What can hang from each mark
K656: K214
K539: K235 K699
K214: K656
K699: K539 K854
K854: K214 K235 K496 K699
K235: K539 K854

Known rows, with every way that one mark hangs from another
K854{K214 K496 K699{K539}}: -2.57 4.11 -1.42 0.52 0.92 0.16 -0.19 -4.12 -5.81 2.83 4.78 2.01 0.79 -0.05 1.78 1.26 2.83
K854{K214{K656} K496 K699{K539{K235}}}: -1.07 5.54 -0.51 1.94 1.74 2.71 0.56 -3.69 -5.14 4.13 3.72 2.85 0.47 0.47 1.50 2.20 2.59
K656{K214}: 2.16 0.32 -1.47 -1.50 2.39 0.99 1.75 -0.19 -1.59 1.09 4.27 2.17 0.48 0.60 -2.51 2.42 1.41
K539{K699{K854{K214 K235 K496}}}: -4.76 3.13 -1.84 0.23 3.04 -1.59 -1.38 -2.98 -4.90 2.19 4.29 1.12 0.53 -0.42 2.43 1.94 2.75
K235{K539 K854{K214 K496 K699}}: -4.16 0.97 -1.03 0.52 1.56 -5.21 2.21 -3.04 -4.44 0.81 2.57 1.72 1.36 0.27 1.80 2.27 3.36
K235{K539{K699} K854{K496}}: -2.53 -0.32 -1.76 -1.16 5.76 -4.43 2.62 -0.89 -3.96 0.34 2.86 1.36 0.25 0.39 1.52 2.99 2.18
K854{K214{K656} K235 K496 K699{K539}}: 0.65 6.33 -1.69 1.13 1.48 2.84 0.25 -3.67 -5.37 4.43 5.06 1.92 -0.11 -0.07 0.06 1.99 3.94
K539{K235{K854{K214{K656} K496}} K699}: -2.63 3.43 -0.67 1.57 2.55 -1.54 3.35 -2.20 -4.62 3.60 2.19 1.81 0.23 0.57 2.61 3.04 2.52
K699{K539}: 2.23 1.74 -2.00 -1.41 3.18 0.64 0.30 -1.43 -2.78 2.68 4.40 1.90 0.13 0.43 0.27 1.87 1.81
K235{K539{K699{K854}}}: -1.72 -1.27 -2.15 -2.22 6.61 -3.39 -0.97 -1.16 -2.48 -0.61 2.81 1.27 1.68 0.29 1.19 2.46 1.15
K235{K539{K699{K854{K214{K656}}}}}: -1.58 1.64 -1.63 -2.57 5.18 -1.34 0.34 -1.98 -3.62 0.74 2.56 1.24 2.35 0.37 0.90 2.48 2.43
K539{K235 K699{K854{K214{K656} K496}}}: -4.65 3.83 -0.71 0.73 3.98 1.16 -0.03 -3.01 -4.90 2.87 2.92 2.34 1.20 0.33 2.38 2.63 1.85
K235{K539}: 1.20 -0.18 -1.34 -1.89 3.96 -1.91 0.93 -0.24 -1.35 -0.60 2.31 2.15 1.07 0.78 -0.47 2.71 1.85
K539{K235 K699{K854{K214 K496}}}: -6.55 2.08 -0.63 0.98 3.02 -1.87 -1.04 -3.04 -4.68 1.98 2.93 2.12 1.10 0.14 3.85 2.18 1.48
K854{K235{K539} K496 K699}: -0.83 1.35 -1.59 1.03 3.88 -1.93 -0.36 -1.60 -2.74 -0.05 3.15 2.13 0.18 0.26 -0.26 2.78 2.77
K699{K539 K854}: 0.10 1.61 -2.23 -1.62 4.67 0.96 -1.16 -2.46 -3.01 3.22 4.98 2.14 0.59 0.18 0.88 1.66 1.70

Rows
-4.30 3.15 -1.34 -2.12 5.95 0.65 0.60 -2.56 -5.32 1.30 3.27 2.06 1.98 0.24 1.06 2.72 2.84 : K235{K539{K699{K854{K214{K656} K496}}}}
1.51 3.47 -2.02 1.07 -0.14 -2.28 -1.16 -3.19 -3.39 3.04 4.28 0.98 0.28 -0.13 1.38 1.31 3.07 : K854{K214 K235 K699{K539}}
-4.12 0.79 -1.23 -1.29 3.44 -5.49 2.84 -1.75 -4.92 0.89 2.64 1.21 0.83 0.27 2.61 2.56 3.06 : K235{K539{K699} K854{K214 K496}}
-2.80 5.95 -0.39 0.19 3.73 4.08 0.14 -3.42 -4.99 5.57 4.46 3.48 0.33 0.40 1.80 2.33 2.77 : K699{K539{K235} K854{K214{K656} K496}}
0.50 -1.79 -1.88 0.16 3.22 -5.94 1.91 -1.66 -1.69 0.03 2.07 1.30 1.17 0.56 0.68 2.58 2.08 : K235{K539 K854{K699}}
-0.88 4.71 -1.64 0.59 1.72 0.64 2.76 -4.27 -6.04 5.04 4.62 1.77 0.41 0.15 1.14 1.91 3.75 : K235{K854{K214{K656} K496 K699{K539}}}
-4.98 4.36 -0.37 0.45 2.79 0.86 -0.99 -3.49 -4.81 4.51 4.44 3.36 0.23 0.21 3.31 1.81 2.38 : K699{K539{K235} K854{K214 K496}}
-1.26 4.87 -1.69 1.42 0.57 -0.21 -0.82 -3.71 -5.12 3.50 5.02 1.73 -0.25 -0.26 1.61 1.49 3.48 : K854{K214 K235 K496 K699{K539}}
0.61 3.38 -2.23 1.45 3.10 0.75 -1.07 -2.92 -4.23 3.09 5.29 1.93 -0.86 -0.12 0.53 1.89 2.69 : K854{K235 K496 K699{K539}}
-1.69 2.93 -1.64 -1.60 2.15 -0.16 -0.89 -3.29 -3.99 3.65 4.72 1.90 1.22 0.01 1.93 1.21 2.58 : K699{K539 K854{K214}}
-1.18 6.77 -1.59 -0.54 3.61 4.23 -0.35 -3.40 -5.20 5.75 5.78 2.50 -0.24 -0.11 0.34 2.05 4.10 : K699{K539 K854{K214{K656} K235 K496}}
-2.11 2.96 -0.76 0.11 2.08 -0.72 -1.17 -2.91 -3.02 4.03 3.68 2.57 0.72 0.33 3.09 1.62 1.91 : K699{K539{K235} K854{K214}}
